What can hang from each mark:
K_409: K_99 K_808
K_850: K_134 K_194
K_461: K_99 K_800
K_864: K_194 K_233
K_509: K_864 K_886
K_99: K_18
K_194: K_800 K_808 K_850
K_800: K_66
K_886: K_18 K_66
K_18: K_99
K_808: K_409
K_233: K_99 K_864

Every row comes from one small tree of marks. The marks that hang from a mark follow it in brackets, in the order of their numbers. Every link used is in the known rows. Which tree was each row made from?
Known rows:
K_886{K_18 K_66}: 10 9 25 -4 -11 -6 23 47 9 2 11 -17 13 -14 -7 7 -44 5 1 -13 18 9 28 -13
 -4 0 31 -2 -8 -17 -18 -6 1 17 -16 19
K_850{K_134 K_194}: -9 -17 -8 25 -15 -3 14 10 -22 9 -1 22 29 15 -17 -14 11 -40 7 -6 -6 13
 -33 -11 -5 8 4 -3 32 -32 -16 -12 -22 18 16 -4
K_461{K_99{K_18}}: -10 -5 3 -2 -9 23 -11 5 10 20 -4 -5 -17 -10 1 3 -2 -8 43 -25 -7 -18 3 21
 -4 -10 24 11 -4 19 1 4 21 1 -11 16
K_808{K_409}: -5 -5 16 -5 -13 -7 16 2 4 -6 -16 12 -15 -13 7 3 -16 14 9 -1 3 4 11 2 -20
 24 15 12 8 5 3 -16 12 4 10 18
K_864{K_194{K_808} K_233}: 15 27 -14 -7 -10 6 -11 -18 5 3 -11 -5 7 -3 -57 -6 10 -4 -23 -5 10 -3 -9
 -23 13 -13 17 -14 29 -8 -11 -11 6 15 -17 -8
K_864{K_194{K_800 K_808 K_850}}: -15 -27 0 -13 9 -10 -8 -9 12 10 -20 17 25 -11 -47 1 10 42 6 -8 25 -19
 -20 -26 -6 3 -2 -15 -4 -23 -14 -16 6 23 -2 29
K_864{K_233}: 26 30 -12 -5 2 18 2 -6 6 9 17 -10 -7 4 -5 -8 3 5 -2 -1 -5 1 -6 -12 -6
 -12 14 -8 17 15 -6 11 -2 4 -16 -15
K_409{K_99 K_808}: -18 -14 -3 -22 -13 31 23 -17 -4 -2 -24 19 0 -20 -11 -1 24 -5 -6 -5 -59
 -7 3 -12 -15 -18 8 9 3 0 1 20 10 -6 -17 0
K_461{K_99{K_18} K_800}: -10 -16 -1 -15 2 36 -7 2 18 32 5 -10 -32 -15 5 -11 0 -4 60 -30 7 -34 -11
 31 -19 -19 37 8 2 10 -11 22 13 4 -7 21
K_850{K_134 K_194{K_800 K_808}}: -20 -40 -7 -7 -9 -4 20 4 -7 6 -1 51 29 29 -29 -28 35 -30 25 -9 5 5 -58
 -27 -28 5 19 -1 15 -46 -5 -8 -28 29 8 18
K_194{K_808 K_850{K_134}}: -12 -26 -39 -3 -1 -6 -20 1 5 3 -9 24 30 -4 -28 4 35 14 19 13 -2 -11 -42
 -44 -22 -8 14 4 -4 -23 2 -4 -12 27 12 30
K_808{K_409{K_99{K_18}}}: -11 -8 28 -2 -25 15 14 4 6 10 -42 5 -35 -5 3 2 -10 25 28 -14 -32 -10 21
 17 -34 20 41 16 1 23 -4 -17 30 5 -11 27
K_233{K_864{K_194{K_808}}}: -47 11 0 -16 -26 -24 -15 -9 8 -12 -36 20 21 -10 -66 18 21 7 -28 -12 13
 -4 -1 -17 35 -9 -14 2 -1 -2 9 -34 -6 2 0 7
K_864{K_194{K_808}}: -15 -2 -3 -3 -15 -9 -17 -11 0 -3 -27 0 13 -8 -52 1 8 -7 -19 -4 17 -5 -1
 -8 16 -1 2 -5 11 -20 0 -17 8 10 0 7
K_864{K_194{K_800 K_850{K_134}}}: -16 -19 -4 17 10 -2 -1 8 6 19 11 21 43 6 -38 13 -4 36 11 -17 11 -12 -30
 -27 -20 14 3 -13 15 -29 -32 -28 0 24 6 21
K_194{K_800{K_66} K_850{K_134}}: -22 -20 -12 -6 19 -9 -4 24 32 -1 9 44 44 3 10 -4 2 38 14 -11 6 -7 -12
 -27 -31 -3 3 -9 9 -24 -16 3 -4 16 -6 39
K_864{K_194{K_808} K_233{K_99{K_18}}}: -16 24 -7 -8 -30 23 -19 -18 0 25 -25 -2 -9 14 -44 -29 4 2 0 -24 4 -13
 -18 2 -3 -15 40 -15 24 17 -16 -24 17 17 -26 -8
K_194{K_808{K_409}}: -12 -15 2 -21 -20 -11 6 -5 8 -13 -32 21 -15 -16 -13 -7 12 8 14 5 9 2 1
 -14 -19 17 26 17 1 -5 15 -13 11 13 7 33
K_233{K_99{K_18}}: -31 -1 7 -3 -17 17 -8 1 -6 22 -16 4 -18 18 10 -23 -8 7 24 -21 -5 -11 -6
 23 -15 -3 25 -1 -2 23 -6 -15 10 2 -10 -3
K_194{K_800 K_850}: -1 -26 2 -10 25 -1 4 3 13 14 8 14 12 -2 6 2 3 52 20 -7 11 -14 -19 -17
 -22 2 -3 -7 -18 -3 -11 3 -1 13 -5 22
K_194{K_850}: 6 -12 -8 5 10 -5 -6 -1 2 9 -5 -6 14 -15 2 7 0 33 6 4 6 -9 -7 -12 -2 -5
 -9 -6 -10 4 -8 1 6 7 4 11
K_850{K_134 K_194{K_800}}: -13 -29 6 11 -3 4 30 12 -14 12 16 39 26 26 -12 -21 9 -21 21 -15 -1 7 -45
 -11 -25 14 9 -7 23 -37 -17 -13 -22 23 9 4
K_509{K_864{K_194} K_886{K_18 K_66}}: -41 30 45 37 -33 -11 -28 24 39 6 8 -27 25 -16 -68 -16 -31 10 -10 -19 25
 15 40 -15 29 29 -5 -12 -17 -25 -50 -28 2 4 -13 2
K_194{K_800 K_808{K_409} K_850{K_134}}: -23 -46 -12 -22 0 -8 11 7 20 1 -10 54 16 -4 -17 -3 25 49 43 0 5 -11 -40
 -43 -63 26 34 15 2 -23 -1 -21 0 37 7 62
K_99{K_18}: 8 8 15 12 -8 11 -13 12 6 12 -13 -11 -5 14 -9 -8 4 2 9 -11 3 -3 -3 11 -7
 2 20 6 -17 10 9 -13 4 9 -6 7
K_850{K_194}: 2 -15 9 16 -11 -5 13 1 -19 7 -12 4 12 -2 -8 -16 -1 -29 -5 -7 3 11 -13 7
 12 0 -8 -10 16 -16 -10 -5 -9 6 12 -12
K_808{K_409{K_99}}: -14 -16 12 -13 -16 4 27 -9 3 2 -26 15 -28 -19 10 10 -15 22 18 -3 -36 -6
 26 3 -28 20 22 10 23 15 -14 -3 26 -5 -4 23
K_864{K_194{K_800 K_808{K_409}}}: -23 -18 24 -20 -13 -9 16 -5 14 -5 -31 33 -2 -10 -38 -5 -5 25 6 -15 23 -4
 -1 -10 -23 28 21 3 12 -22 -2 -31 18 22 2 40
K_850{K_194{K_808}}: -5 -25 -3 -4 -18 -9 8 -9 -11 -2 -26 15 14 -3 -30 -27 24 -39 -1 2 7 7 -23
 -9 12 -6 1 -3 6 -26 2 -3 -15 16 10 5
K_461{K_99{K_18} K_800{K_66}}: -21 -10 -1 -20 4 24 -15 16 43 19 -6 5 -16 -25 16 -20 -9 -3 46 -33 12 -26
 18 36 -11 -30 28 3 17 5 -12 30 22 -2 -15 30
K_409{K_99{K_18} K_808}: -10 -6 11 -12 -22 38 10 -5 3 8 -41 6 -9 -4 -22 -11 29 -3 4 -15 -55 -10 1
 0 -21 -15 28 13 -13 10 8 9 17 5 -20 5
K_509{K_864{K_233} K_886}: -19 43 1 20 -13 19 -39 -25 41 9 22 -13 -7 4 -32 -40 33 12 4 1 -10 11 -10
 -21 7 13 -15 -7 -11 17 -23 8 -11 -12 -15 -28
K_233{K_99{K_18} K_864{K_194}}: -68 20 19 1 -36 1 -16 1 -4 16 -37 18 4 11 -35 2 -10 25 -9 -40 1 -12 6 19
 22 -5 3 -3 4 32 -9 -50 11 -4 -9 -7
K_509{K_864 K_886{K_66}}: -49 22 22 14 -14 -10 -32 4 50 -10 9 3 11 3 -22 -29 9 8 -1 -8 7 19 18 -18
 25 20 -12 -9 -20 -4 -33 -9 -8 -7 -11 -5
K_886{K_18{K_99} K_66}: 11 -1 16 -15 -16 -10 35 38 3 15 18 -1 21 -27 9 18 -50 -3 14 -15 2 1 40
 -10 -9 -5 20 -12 -3 -8 -25 9 -3 14 -43 32
K_509{K_864{K_194{K_808} K_233{K_99}}}: -41 36 -15 -6 -36 22 -25 -30 21 27 -17 23 4 14 -63 -32 12 17 -16 -14 8 1
 -6 -7 17 -12 7 -11 25 15 -22 -17 6 -1 -32 -25

Which tree is each row?
-64 10 11 -15 -28 6 -9 5 0 12 -26 24 -5 18 -1 -8 7 24 12 -29 -9 -12 -6
 13 6 -10 11 7 -14 42 7 -31 -3 -4 -14 -1 | K_233{K_99{K_18} K_864}
-7 34 5 15 -28 26 -21 -10 29 34 35 -18 2 -26 -29 -23 6 1 28 -2 -14 1 12
 -19 -13 13 -10 -7 -19 17 -38 23 -16 -6 -44 -6 | K_509{K_864{K_233} K_886{K_18{K_99}}}
-12 -41 5 -33 6 -11 11 0 21 -2 -26 37 0 -18 -8 -6 14 60 34 0 14 -15 -16
 -30 -41 18 20 8 -14 -8 4 -11 11 27 3 56 | K_194{K_800 K_808{K_409} K_850}
-23 -44 6 -11 -22 -9 37 9 -2 -1 -15 62 12 10 -23 -29 23 -12 34 -13 5 8
 -47 -26 -46 30 33 13 27 -42 -4 -24 -16 37 14 39 | K_850{K_134 K_194{K_800 K_808{K_409}}}
-16 28 -10 -1 -13 16 6 -21 -12 23 5 0 -4 5 -15 -13 -27 10 -12 -20 -1 -6
 1 2 5 -8 12 -28 50 16 -33 -15 12 -2 -19 -31 | K_864{K_194 K_233{K_99}}
-19 4 31 7 -12 -12 -5 29 17 -9 27 -36 4 -25 -11 -14 -25 -6 14 -9 8 8 20
 -25 -1 20 18 -10 -18 -21 -37 -1 -3 10 -7 11 | K_509{K_886{K_18 K_66}}
-57 -6 28 -32 -25 -24 15 -1 20 -14 -39 50 5 -10 -50 11 12 43 -4 -25 19
 -7 -1 -19 -7 22 7 13 7 -3 10 -48 4 13 0 42 | K_233{K_864{K_194{K_800 K_808{K_409}}}}
-34 -35 -6 -16 -9 -13 11 16 17 -9 -11 60 42 17 -19 -38 26 -31 3 -12 9 12
 -31 -22 -20 -8 10 -7 27 -54 -8 2 -20 25 -3 28 | K_850{K_134 K_194{K_800{K_66} K_808}}
0 26 -5 13 -13 25 -18 -9 -3 43 -14 -15 5 0 -28 -15 -19 43 6 -25 7 -21
 -11 4 -2 -11 22 -24 23 29 -35 -27 25 14 -16 -12 | K_864{K_194{K_850} K_233{K_99{K_18}}}
-13 -28 -18 5 -21 -4 4 1 -17 0 -13 30 27 13 -37 -24 33 -51 9 0 -4 8 -46
 -22 -7 -2 16 0 22 -42 -3 -10 -23 26 18 5 | K_850{K_134 K_194{K_808}}
-9 38 7 10 -22 29 -9 -7 -10 35 -10 -13 -8 15 -27 -21 -21 11 -3 -30 1 -9
 -5 17 -2 -7 35 -20 33 27 -29 -27 20 8 -25 -24 | K_864{K_194 K_233{K_99{K_18}}}
-75 -11 -18 -25 -24 -20 -20 -20 -1 6 -44 35 24 -21 -48 6 12 44 -8 -20 9
 -22 -9 -23 26 -16 -16 -12 5 15 -11 -37 3 2 -3 13 | K_233{K_99 K_864{K_194{K_808 K_850}}}
-9 -41 9 -17 -2 -4 22 -5 -3 3 -11 32 14 12 -23 -34 25 -17 14 -11 14 4
 -35 -11 -11 -1 5 -7 0 -32 1 1 -18 21 3 14 | K_850{K_194{K_800 K_808}}
-21 -33 10 -26 -3 -15 14 6 21 -11 -21 43 26 0 -11 -45 15 -17 -4 -14 20 8
 -7 -7 -1 -11 -1 -11 15 -36 -5 10 -11 15 -8 24 | K_850{K_194{K_800{K_66} K_808}}
-45 9 25 -10 -6 -16 10 1 10 -1 -7 30 19 7 -38 17 -2 36 -20 -30 13 -6 0
 -8 15 5 -16 -5 2 2 -4 -34 -4 1 -9 8 | K_233{K_864{K_194{K_800}}}
-26 -17 -15 -32 11 14 -1 0 37 9 9 14 -10 -37 24 -10 -13 -5 34 -23 10 -24
 24 23 -7 -31 9 -2 32 -3 -22 42 17 -12 -13 23 | K_461{K_99 K_800{K_66}}
-48 8 46 30 -19 11 -27 6 35 23 15 -12 11 -4 -69 -29 -6 27 9 -21 20 4 7
 -9 -6 40 -15 -4 -32 -23 -37 -17 -5 1 -11 3 | K_509{K_864{K_194{K_800}} K_886{K_18}}
-9 17 -20 4 -3 14 -5 -21 -9 31 2 -6 9 -15 -18 -5 -26 41 -5 -16 3 -19 -6
 -10 2 -12 3 -32 40 19 -44 -13 19 5 -13 -17 | K_864{K_194{K_850} K_233{K_99}}
-49 -5 -2 4 -1 -15 -4 12 9 8 -2 42 49 4 -46 30 8 57 -1 -27 6 -15 -29 -34
 -3 5 -11 -4 6 -13 -17 -44 -10 18 5 23 | K_233{K_864{K_194{K_800 K_850{K_134}}}}
-25 -22 0 -20 9 -20 -20 2 36 -6 -30 27 41 -19 -35 -7 0 42 -15 -12 30 -12
 7 -21 2 -9 -10 -19 7 -30 -17 -6 15 18 -9 41 | K_864{K_194{K_800{K_66} K_808 K_850}}
-70 2 -5 -3 -19 -14 -11 -11 -8 11 -26 23 26 -17 -26 18 -15 53 -11 -27 4
 -20 1 -6 27 -10 -23 -17 13 26 -24 -40 8 -6 4 -1 | K_233{K_99 K_864{K_194{K_850}}}
-88 -12 4 -42 -22 -9 4 -16 6 0 -24 54 10 9 -40 -7 11 32 -5 -34 7 -18 -12
 -14 8 -6 -3 -9 8 5 -5 -31 -5 2 -17 15 | K_233{K_99 K_864{K_194{K_800 K_808}}}
-64 4 15 -37 -11 -27 -10 4 41 -24 -38 50 36 -3 -48 -2 13 27 -33 -26 23
 -5 16 -17 19 -13 -15 -3 7 -15 6 -22 0 3 -18 30 | K_233{K_864{K_194{K_800{K_66} K_808}}}
-17 -6 20 -4 -16 -11 7 20 9 5 31 -21 9 -38 4 -3 -29 -17 27 -10 -8 0 36
 -21 -10 14 7 -20 -13 -11 -41 10 -6 9 -32 23 | K_509{K_886{K_18{K_99} K_66}}
26 25 -12 16 5 4 -10 -12 3 21 0 -21 21 -15 -36 10 -12 36 -15 -5 12 -9 -7
 -19 10 -9 -2 -24 26 7 -31 -10 16 13 -6 -9 | K_864{K_194{K_850} K_233}
-21 17 1 -15 -1 25 22 -16 -2 28 23 16 -2 16 -10 -19 -25 30 2 -31 4 -10
 -12 -1 -14 -1 16 -28 45 12 -36 -11 9 5 -29 -21 | K_864{K_194{K_800} K_233{K_99}}
-20 -43 10 -16 -32 -3 36 -19 -11 0 -52 31 -17 -23 -19 -16 7 -16 16 -4
 -29 -1 1 -5 -18 13 21 4 28 -11 -9 -8 12 10 6 25 | K_850{K_194{K_808{K_409{K_99}}}}
-45 36 6 13 -32 34 -23 -11 28 33 32 -18 -18 -4 -26 -51 -1 18 25 -10 -10
 2 -1 -15 -12 13 6 -8 -15 21 -44 10 -5 -10 -29 -28 | K_509{K_864{K_233{K_99}} K_886{K_18}}
-13 -27 -14 0 19 4 4 13 9 16 21 35 30 14 -4 6 12 41 32 -5 -1 -14 -41 -32
 -40 8 8 -1 -3 -18 -13 -7 -10 23 3 28 | K_194{K_800 K_850{K_134}}
-28 -32 -24 -24 13 -14 -13 15 40 -7 -6 53 44 2 -11 -13 27 33 17 -1 10
 -11 -23 -40 -33 -13 11 -3 2 -34 -6 5 -5 25 -7 51 | K_194{K_800{K_66} K_808 K_850{K_134}}
-16 25 16 -4 -8 35 5 -7 1 40 6 7 -10 29 -19 -27 -19 31 12 -40 6 -13 -15
 12 -23 0 39 -24 25 21 -29 -25 15 14 -34 -13 | K_864{K_194{K_800} K_233{K_99{K_18}}}
9 13 -1 -23 1 11 6 -16 16 9 4 12 6 12 -48 -13 11 17 -7 -15 16 -7 -19 -25
 -12 -6 21 -15 19 -12 -12 -6 3 20 -25 3 | K_864{K_194{K_800 K_808} K_233}
-27 -24 4 5 0 -7 21 25 11 -1 4 54 43 16 1 -31 2 -22 2 -20 3 16 -16 -7
 -19 3 1 -11 35 -43 -22 -2 -14 16 1 12 | K_850{K_134 K_194{K_800{K_66}}}
17 10 -9 -7 -15 -6 -2 -17 13 5 -31 4 6 -36 -52 4 -3 42 -3 0 19 -10 -6
 -32 -13 6 24 -7 29 2 -16 -21 26 25 -2 24 | K_864{K_194{K_808{K_409} K_850} K_233}
-84 2 -8 -28 -36 -14 -11 -20 -4 -2 -38 34 8 -5 -48 1 9 12 -16 -22 3 -12
 -2 -7 25 -13 -8 -5 16 12 -3 -36 -3 -7 -7 -1 | K_233{K_99 K_864{K_194{K_808}}}
-24 -30 -17 -1 2 -7 -10 -1 7 11 -7 33 43 5 -57 4 19 27 13 -9 15 -17 -40
 -41 -27 7 10 -10 9 -40 -18 -26 -1 32 5 33 | K_864{K_194{K_800 K_808 K_850{K_134}}}
-15 -31 -23 -8 -13 -14 -3 4 9 -5 -23 33 14 -16 -23 5 21 29 30 11 -1 -10
 -30 -40 -41 17 29 17 6 -17 1 -22 3 29 17 47 | K_194{K_808{K_409} K_850{K_134}}
-31 -46 -10 -6 -38 -3 33 -7 -15 1 -39 47 1 -10 -27 -8 17 -28 27 -3 -39
 -1 -22 -20 -36 18 36 11 45 -27 -18 -15 3 18 11 28 | K_850{K_134 K_194{K_808{K_409{K_99}}}}
-32 22 36 20 -26 -6 -24 28 45 3 17 -20 9 -13 -36 -22 -12 7 11 -11 16 17
 26 -21 10 21 4 -3 -37 -14 -36 -8 -9 0 -18 7 | K_509{K_864 K_886{K_18 K_66}}
-26 -38 25 -30 -16 -20 28 10 25 -17 -40 55 13 -12 -6 -42 3 -4 8 -16 20
 13 5 -6 -22 14 12 1 26 -31 -2 -9 3 20 2 44 | K_850{K_194{K_800{K_66} K_808{K_409}}}
-9 32 5 -7 -11 20 -17 -16 42 20 -5 25 16 21 -72 -25 23 33 -12 -16 22 4
 -17 -23 3 -2 7 -6 4 -7 -12 -15 -5 12 -35 -5 | K_509{K_864{K_194{K_800 K_808} K_233}}
-15 -20 23 -8 4 -10 21 13 15 -3 -10 34 26 2 10 -34 -9 -12 -7 -21 15 12 4
 6 2 -2 -11 -14 23 -25 -16 6 -5 8 -7 10 | K_850{K_194{K_800{K_66}}}
-34 10 4 7 -8 -23 -17 -3 4 2 -28 8 33 -22 -46 32 -3 51 -26 -17 13 -13 4
 -17 31 -5 -31 -6 0 13 -12 -36 3 0 8 8 | K_233{K_864{K_194{K_850}}}
-75 -13 5 -19 -6 -10 7 -9 2 18 -14 40 22 -4 -20 12 -11 74 1 -36 10 -23
 -10 -9 7 -3 -19 -17 7 20 -26 -36 3 -1 -8 12 | K_233{K_99 K_864{K_194{K_800 K_850}}}
